What can hang from each mark
mabo: rute
bunat: rute
kupat: miri rute
miri: debe mabo rofe
gazin: rute
rute: bunat debe gazin kupat mabo rofe
sema: miri
debe: miri rute
rofe: miri rute

Each row was made from one small tree. The marks that hang from a mark follow it in brackets, in alphabetical order. Every link used is in the known rows. Write each row's tree.
Known rows
bunat(rute(debe gazin mabo)): [-15.0   7.4  15.4  10.9  -2.9   1.0  -9.9  11.8 -17.2   8.4   1.3 -11.4
  -6.9  -4.7  -7.9  22.8 -13.6  31.6  21.7  -0.3  -3.5 -15.9  27.6]
kupat(rute(bunat debe(miri(rofe)) mabo)): [-25.0  10.6  -2.6 -13.5  13.7  39.4  -1.9  -4.8  -5.1   0.8 -18.5 -13.9
 -21.8 -41.9  27.8   8.6 -23.5  19.8  15.3 -20.9  -5.4  -6.4  -1.6]
gazin(rute(debe mabo)): [ -8.3  -3.8  -0.3   6.0  -5.9   1.5  14.9  13.3  -0.5   1.0  -5.7 -17.2
 -16.4 -10.4  -2.3   8.3  -8.5  24.5  17.4   3.3   3.7 -13.2  13.3]
kupat(rute(debe(miri) gazin mabo)): [-11.3   7.0  -0.4  -0.5  -7.1  28.2  -7.6  21.6  -8.2   5.0  -4.0 -18.7
 -22.5 -12.8   6.4  21.8 -19.8  33.4  28.2  -8.8  -3.5 -21.7   6.2]
mabo(rute(bunat debe rofe)): [-13.1   5.4   7.2  -9.5  15.5  18.4 -10.7  -9.2  16.2   7.0   1.4   8.6
  -9.1 -23.2  -9.6  -2.0  17.2  35.7   0.3  -5.1   4.7  12.8   2.3]
kupat(rute(debe gazin mabo)): [ -6.3   6.2   5.0   7.7  -9.3  12.4  -7.8  13.9 -13.3   6.3  -1.4 -15.8
 -23.0  -8.9  -5.4  20.9 -16.5  30.7  24.9  -1.6  -1.1  -9.4  14.6]
mabo(rute(bunat kupat(miri))): [-13.9  13.0  27.0 -16.8   9.8  24.7 -17.7   7.8   5.2  -4.1  -3.2  14.1
  -3.3 -20.9   9.2  -2.5  -9.3  22.0  -2.4 -11.4 -18.2  -5.8   0.1]
miri(rofe): [ -4.8   4.0  -1.3   4.5   3.9   1.6   0.6 -16.6  -6.7   4.0  -6.1   1.8
  -8.9 -14.6  11.4   2.4  -5.9   1.0  -2.4  -9.7   2.3   6.2   5.9]
mabo(rute(debe kupat(miri) rofe)): [-14.5   5.6   8.1  -7.9  12.7  24.2 -10.3  -0.4   9.4   0.4   4.2   6.2
 -16.1 -33.3   0.1  17.8   4.8  38.6   3.6 -15.5  -8.4 -11.2   7.4]
kupat(rute(bunat debe(miri(rofe)) gazin mabo)): [-22.8  17.2   6.1  -5.6   3.8  36.8 -14.4  -1.1 -16.3  11.3 -13.0  -8.9
 -26.8 -31.8  23.7  19.2 -26.2  36.7  18.4 -23.0  -1.6 -10.7   5.4]
rofe(miri): [ -5.9  -3.1   7.5  -7.2   6.3   1.8  -1.8   1.3  -5.5  -3.2   6.3  10.2
  -1.0   7.2   8.0   6.9 -18.3  -1.6  -5.1  -0.9 -12.7   3.7   1.8]
rofe(miri(debe) rute(bunat kupat mabo)): [-24.3  25.4  30.2  -8.8   2.6   8.6 -10.1  -9.9 -11.0 -34.6 -12.4  19.1
  -8.7 -19.4  19.7  23.2 -45.4  -0.9  13.1  -8.1 -28.4 -11.0  28.2]
debe(miri(mabo) rute): [ -1.7   8.3  -9.4  -5.6  -8.5  18.2  -2.6  11.3  11.7  -8.1 -23.1  -1.0
  -8.8 -20.8  11.0 -13.2 -11.5   0.5  17.9 -13.1  -3.2   8.6  -8.6]
bunat(rute): [ -5.2  -1.9  12.5  -1.4   4.6  -1.9  -6.0   1.2   4.8   3.2  -9.1  -5.6
  -1.0  -2.3 -10.5  -4.6 -10.9   1.9   4.0   4.5  -3.2  -4.4   9.7]
miri(debe(rute(bunat gazin kupat)) mabo rofe): [-10.4  34.1   9.1  12.4 -15.5  -4.4 -27.1 -26.4 -14.3 -11.8 -22.3  23.3
 -25.7 -42.3  16.1  13.1 -18.8  13.0  19.6 -34.8  -1.4  16.7  26.5]
sema(miri(mabo(rute(debe)))): [-17.4   0.6  -4.4  -4.1   5.5  10.9   2.7  18.1  11.1   0.4  -4.3  11.3
 -14.1 -14.1  -6.3  -9.3   8.1  15.2  22.8   0.4 -21.4  18.1  15.7]
gazin(rute(bunat debe(miri(rofe)) mabo)): [-25.6   7.0   0.4  -7.1   6.8  26.1   7.4  -1.9  -3.6   5.9 -17.0 -10.6
 -20.5 -34.0  27.8   6.4 -18.2  29.5  11.3 -18.3   3.5 -14.8   3.6]
kupat(miri(debe rofe) rute(gazin mabo)): [ -9.6  17.3   9.9  26.0   0.3  10.2  -9.5   1.9 -33.3 -16.8 -34.4  -2.1
 -35.1 -25.1  14.9  30.0 -38.5  16.5  16.1 -12.7 -12.5  -7.8  16.8]
gazin(rute): [  3.7  -7.0   5.5   2.4  -8.5  -4.6   5.6   5.3  11.2   6.1  -9.6  -7.3
 -15.0   1.9  -9.1  -9.6  -8.6  11.3   2.3   6.3   7.8  -6.0   1.8]
mabo(rute(bunat debe gazin rofe(miri))): [-17.7   9.9  23.7  -9.1  10.9  17.3 -26.1  -4.3   0.7  13.8  13.1  23.0
 -15.0  -5.6  -5.3  15.6  -3.1  50.1  -1.5  -7.8  -4.3  12.0  10.8]
mabo(rute(bunat debe(miri) rofe)): [-18.8   5.8   1.6 -17.7  18.4  34.6 -10.9  -1.1  21.6   6.3  -1.2   5.6
  -9.3 -27.4   3.0  -0.7  14.1  37.5   3.3 -12.4   2.2   0.2  -6.0]
kupat(rute): [  4.2  -3.3   2.3  -4.0  -1.8   9.0  -3.4   2.8   8.7   0.5 -11.1 -10.1
 -16.6  -6.6  -8.4  -6.3 -13.1   1.9   6.3   3.6  -1.4   2.0  -3.4]
bunat(rute(gazin rofe(miri(debe mabo)))): [-12.2  17.6  13.2  20.9   9.1  -8.8 -23.8 -11.2 -17.6  -9.4 -21.6  20.4
 -14.3  -4.2  -4.2  18.4 -26.7  10.1  12.2  -7.2 -16.0   7.7  33.5]
gazin(rute(bunat debe)): [-11.2  -6.5   8.8 -10.5  -0.2   1.8  -0.4  -2.2   6.2   8.9  -3.0  -3.6
 -15.1  -8.1  -5.9  -3.7   5.0  24.7  -1.7  -4.5  12.3  -3.5   1.8]
mabo(rute(bunat debe gazin kupat(miri) rofe)): [-19.3  18.8  24.8 -10.2   8.0  27.8 -30.6  -2.4  -2.7  13.1   7.8  18.9
 -15.5 -27.5   1.2  23.3   1.8  56.4  -0.7 -22.6  -4.3 -12.0   7.0]

Write each row's tree
[ -6.3   3.5   6.5   9.5  13.7  -0.4  -6.8  -4.9  10.4 -21.2  -6.9  20.2
 -17.4  -9.8  -5.9  10.4  -8.9  13.5   6.8   2.4 -14.2  15.3  17.5] : mabo(rute(rofe(miri(debe))))
[-17.5  22.0  -5.6  -0.9  -3.6  27.8 -10.6   1.3  -7.5  10.4  12.3  -1.5
  -9.6 -29.0  21.2  41.1 -12.0  40.1  22.2 -25.6  -2.0 -34.5  11.0] : rute(debe(miri) gazin kupat mabo rofe)
[ -3.5  -1.3  -7.4   1.2 -12.7  -8.6   6.2   6.2  17.6 -21.1 -16.5  18.5
 -21.9 -17.3  -5.3   6.5 -13.5  -7.9  15.2  -3.7  -7.5  11.4  -3.5] : sema(miri(debe(rute)))
[ -9.4  17.8   0.1  -5.0  10.3  12.7  -9.2 -15.8  -3.3  -2.0  -0.9  19.1
  -3.7 -18.2  19.4  11.1 -23.8   0.1   3.9 -17.3 -20.0   2.8  11.1] : rute(kupat rofe(miri(mabo)))
[-13.1  10.1  18.0  -2.6   7.5  19.3  -9.9  -2.4  -1.0  -1.8  -7.4   8.1
 -17.1 -32.3  14.5   5.2 -15.0  21.6   2.9 -16.0 -15.7  -3.6  12.5] : mabo(rute(kupat(miri(rofe))))
[-36.2  21.2  13.4 -22.5   4.8  21.8  -9.8 -23.8  -1.8   2.7 -14.2  23.4
 -21.4 -43.2  22.4   4.6 -20.3   6.8   9.9 -26.3 -19.1   3.9  21.5] : sema(miri(mabo rofe(rute(bunat debe kupat))))
[  0.7   3.0  17.1   0.6  -4.7  17.1 -18.5  14.3 -13.4   6.4 -14.9  -1.9
 -23.0   0.7  -3.9   9.9 -23.0  20.7   0.5  -4.0  -4.6 -10.6  -6.3] : kupat(miri rute(gazin))
[-13.7  15.0  25.6  16.7  -3.8  -0.4 -18.5 -13.1 -28.2 -16.3 -29.5  13.8
 -31.1 -13.5   6.1  25.6 -21.7  15.9  -1.5 -12.7  -1.9  -7.7  22.9] : kupat(miri(debe rofe(rute(gazin))))
[-17.4  14.7   5.1  -7.3   1.5  18.2   1.8 -10.8   8.3   8.7  -3.1  -1.6
 -15.5 -36.2   9.3  16.0 -15.7  34.1  11.1 -15.0   3.7 -20.4   8.0] : gazin(rute(bunat debe kupat mabo rofe))
[-12.7  -3.4   2.4  -1.3  14.0   4.1  -6.4 -13.4   8.0   9.6  -4.0  -5.1
  -8.4 -18.3 -13.6  10.5   1.8  20.9   2.2  -3.8   7.2  -4.9  10.5] : bunat(rute(debe rofe))
[ -1.5  11.8  11.9   6.8  -2.3  18.7 -19.8  14.7 -20.5   3.3 -26.6   0.1
 -21.8  -4.0   1.1   1.1 -22.6  14.0   7.2  -7.5 -12.5  -0.3   1.5] : kupat(miri(mabo) rute(gazin))
[-23.8  11.3  20.7 -21.0   4.4  19.1  -3.9 -17.7   6.7   5.1 -20.5  23.1
 -17.5 -21.5  13.3  -5.7 -27.6  -0.6  -7.5  -6.4 -11.0   6.1  -1.3] : sema(miri(rofe(rute(bunat))))
[-16.7   6.5  33.8 -23.5   6.4  13.9 -12.9  -8.7   0.0  -7.0  -8.1  18.0
  -4.9   2.6   6.3  -1.7 -30.3   2.0 -11.6   1.4 -13.4   3.3   2.2] : rofe(miri rute(bunat))
[-11.7   1.3  -5.2  -5.0  15.6  19.1  -7.1  -9.2  -0.4  -0.2 -12.3   2.3
 -24.7 -18.8   2.1   6.9 -19.2  12.1   8.3 -10.3 -11.1  15.3   7.1] : kupat(rute(debe rofe(miri(mabo))))
[-17.8  25.9   5.2 -16.4  -5.0  34.7  -4.4  -8.0   7.0  -5.2 -16.2   3.5
 -12.0 -53.1  39.1   9.3 -38.3  12.9  16.9 -30.8  -7.2  -8.1  -5.3] : debe(miri(rofe) rute(bunat kupat mabo))
[-21.2  33.7  37.5   3.1  -6.6  14.0 -23.1   0.8 -27.2 -25.6 -21.3  16.6
 -13.9 -20.5  16.7  32.7 -37.1  19.0  10.4 -14.7 -19.6 -27.8  23.1] : rofe(rute(bunat gazin kupat(miri(debe)) mabo))
[-10.2   7.2   1.9  -1.5   1.1  24.1 -17.0   9.6  11.9  15.3   7.8   2.7
 -19.0 -14.0  -6.2  14.1  12.4  53.1  14.1  -9.7   6.0  -8.1   7.6] : mabo(rute(debe(miri) gazin rofe))
[-21.6  19.2  29.9  -3.0 -10.0  20.8 -15.3  10.5 -23.8  -4.7  -1.9  -0.2
 -17.0 -17.4  10.7  38.0 -27.8  35.7  14.5 -13.6 -12.3 -34.7  23.2] : rofe(rute(debe gazin kupat(miri) mabo))
[-21.7  -2.6   1.4 -13.7   6.6  18.9  -0.7 -11.3   4.0  12.6 -11.5  -5.6
 -23.9 -27.7  17.6  -0.6  -4.3  28.1  -0.5 -21.8  11.8  -8.4  -0.4] : gazin(rute(bunat debe(miri(rofe))))
[-10.9   7.4  -2.9   2.4  -3.9  11.4   9.2  -3.8   9.5   6.2  -0.6  -9.8
 -20.0 -31.8   3.4  20.8 -15.9  32.7  18.1 -10.1   4.2 -24.7  14.4] : gazin(rute(debe kupat mabo rofe))
